Known rows, with every way that one mark hangs from another:
[z_624 z_343 [z_435 [z_829 z_407]] z_760 z_774]: .17	.09	.23	-.06	.13	.01	.02	.07	-.06	.18	.23	.02	-.02	.11	-.04	.11	-.23
[z_774 [z_624 z_343 z_760]]: .15	.03	.15	-.03	.15	.10	-.12	.11	.06	.15	.24	.05	.07	.08	-.23	-.01	-.39
[z_774 [z_624 z_343 [z_435 z_829] z_760]]: .22	.09	.21	-.07	.18	.08	-.03	.06	.00	.21	.22	.11	.00	.12	-.11	.00	-.38
[z_774 [z_624 [z_343 z_692] z_435]]: .15	.03	.24	-.01	.24	-.01	.03	.01	.05	.18	.10	-.02	.03	.12	-.16	-.10	-.38
[z_829 z_407 z_760]: .04	.00	.16	-.02	.13	.06	-.04	.11	.05	.10	.22	.01	.10	.08	-.20	.17	-.34
[z_829 z_407]: .01	.02	.15	.02	.16	.05	-.06	.07	.02	.12	.12	.01	.08	.06	-.18	.08	-.29
[z_624 z_435 z_774]: .12	.08	.13	.00	.21	-.03	-.09	.02	-.03	.14	.15	-.04	-.01	.08	-.09	-.05	.13
[z_692 [z_435 z_829]]: .08	.09	.17	.02	.17	-.03	.00	.07	-.01	.14	.12	.03	.03	.09	-.10	.02	-.28
[z_435 z_829]: .08	.09	.13	-.04	.17	.13	-.05	.01	.01	.13	.08	.05	.04	.05	-.13	.09	-.42
[z_343 [z_624 z_435 z_774]]: .17	.06	.13	-.06	.25	-.13	-.15	.02	.02	.19	.17	-.03	-.03	.08	-.10	-.09	.02
[z_624 z_435 z_760]: .09	.06	.10	.05	.21	.01	-.04	.05	.02	.12	.28	-.01	-.02	.07	-.16	.03	-.08
[z_624 [z_343 z_692] [z_760 z_829]]: .09	.05	.26	.01	.16	.05	.13	.02	.04	.05	.14	-.07	.05	.09	-.25	.15	-.64
[z_774 [z_624 [z_343 z_692] z_435 z_760]]: .14	.04	.23	-.01	.21	-.03	.02	.05	.07	.16	.22	-.02	.00	.12	-.19	-.04	-.40
[z_343 z_692]: .00	.03	.15	.01	.19	.03	.02	.01	.07	.09	.08	-.08	.05	.05	-.20	.05	-.42
[z_343 [z_624 [z_435 z_829] z_760] z_692]: .10	.08	.20	-.07	.23	-.08	.02	.00	.08	.17	.21	.00	-.07	.08	-.11	.08	-.53
[z_624 [z_343 z_692] [z_435 [z_829 z_407 z_760]] z_774]: .14	.06	.32	-.11	.12	-.04	.13	.05	-.02	.16	.15	-.04	.01	.13	-.05	.16	-.45
[z_343 [z_624 z_760 z_774] z_692]: .06	.04	.15	-.09	.18	-.14	-.09	.06	.11	.12	.23	-.12	-.03	.05	-.17	.07	-.33
[z_343 z_624 [z_692 [z_435 [z_829 z_407]]]]: .03	.04	.28	-.05	.19	-.20	.06	.08	.06	.18	.11	-.02	.02	.10	-.09	.08	-.62

Rows:
.20	.07	.26	-.09	.11	.02	.04	.07	-.06	.17	.20	.04	.03	.13	-.05	.12	-.25
[z_624 z_343 [z_435 [z_829 z_407 z_760]] z_774]
.16	.08	.26	-.07	.19	.03	.07	.04	.04	.19	.17	.04	-.02	.12	-.12	.03	-.57
[z_774 [z_624 [z_343 z_692] [z_435 z_829] z_760]]
.16	.07	.12	-.06	.23	-.14	-.15	.06	.03	.17	.31	-.03	-.06	.07	-.12	-.03	.03
[z_343 [z_624 z_435 z_760 z_774]]
.09	.08	.25	-.13	.18	-.18	.01	.05	.04	.20	.21	-.04	-.08	.10	-.03	.14	-.40
[z_343 [z_624 [z_435 [z_829 z_407]] z_760 z_774] z_692]
.12	.06	.30	-.08	.17	-.01	.10	.07	.03	.21	.17	.06	.00	.13	-.10	.10	-.63
[z_774 [z_624 [z_343 z_692] [z_435 [z_829 z_407]] z_760]]
.20	.07	.18	-.10	.22	-.01	-.07	.04	.05	.18	.22	.09	-.01	.09	-.11	.06	-.38
[z_343 [z_624 [z_435 [z_829 z_760]]]]
.06	.05	.20	-.08	.11	.10	.00	.10	.03	.12	.17	.08	.08	.08	-.13	.23	-.51
[z_435 [z_829 z_407 z_760]]
.10	.02	.26	.02	.19	-.10	.03	.10	.06	.16	.12	-.05	.07	.13	-.19	-.11	-.42
[z_774 [z_624 [z_343 [z_692 z_435]]]]
.02	.04	.28	-.07	.19	-.12	.05	.07	.10	.10	.17	-.02	.02	.08	-.21	.23	-.68
[z_343 [z_624 [z_760 [z_829 z_407]]] z_692]
.13	.06	.20	.00	.17	-.06	.06	.02	.01	.12	.22	-.14	-.03	.09	-.14	.01	-.17
[z_624 [z_343 z_692] z_435 z_760 z_774]
.14	.06	.23	-.11	.23	-.08	.03	.01	.09	.16	.17	.01	-.02	.10	-.11	.09	-.57
[z_343 [z_624 [z_435 [z_829 z_760]]] z_692]
.09	.05	.30	-.02	.19	.04	.17	-.01	-.02	.16	.07	-.01	.03	.11	-.09	.08	-.60
[z_624 [z_343 z_692] [z_435 [z_829 z_407]]]
.21	.11	.19	-.05	.15	.05	-.01	.03	-.06	.16	.23	.00	-.04	.09	-.07	.04	-.17
[z_624 z_343 [z_435 z_829] z_760 z_774]
.11	.06	.19	-.07	.25	-.19	-.05	.00	.05	.17	.13	-.10	-.05	.08	-.11	-.06	-.15
[z_343 [z_624 z_435 z_774] z_692]
.02	.07	.22	.01	.18	-.09	.10	.05	.03	.12	.07	-.06	.02	.09	-.11	.06	-.47
[z_343 [z_692 [z_435 z_829]]]
.13	.10	.26	-.08	.24	-.21	.01	.02	.04	.13	.20	-.07	-.08	.10	-.13	.09	-.27
[z_343 [z_624 z_435 [z_760 z_829] z_774] z_692]
.09	.02	.20	-.04	.16	.04	-.02	.08	.10	.13	.20	-.03	.06	.09	-.24	.02	-.55
[z_774 [z_624 [z_343 z_692] z_760]]
.11	.09	.19	-.07	.18	.04	-.09	.09	.06	.12	.18	.10	.03	.10	-.21	.11	-.36
[z_774 [z_624 [z_760 z_829]]]
.11	.08	.25	-.13	.15	-.24	-.01	.10	.07	.15	.19	-.07	-.01	.11	-.08	.08	-.39
[z_343 [z_624 z_774] [z_692 [z_435 [z_829 z_760]]]]
.16	.07	.31	-.04	.22	-.05	.10	.04	.04	.14	.17	.01	.00	.14	-.19	.04	-.48
[z_774 [z_624 [z_343 z_692] z_435 [z_760 z_829]]]
.20	.05	.19	.00	.23	.05	-.08	.05	.01	.20	.15	.07	.05	.11	-.16	-.14	-.19
[z_774 [z_624 z_343 z_435]]
.08	.04	.17	-.01	.26	-.14	-.01	.02	.10	.14	.26	-.08	-.04	.07	-.18	.01	-.36
[z_343 [z_624 z_435 z_760] z_692]
.16	.09	.22	-.13	.20	-.10	-.08	.03	-.02	.24	.13	.05	-.04	.09	-.01	.04	-.21
[z_343 [z_624 [z_435 [z_829 z_407]] z_774]]
.09	.07	.18	-.01	.13	-.02	.01	.12	.02	.12	.22	.04	.05	.11	-.12	.10	-.32
[z_692 [z_435 [z_829 z_760]]]
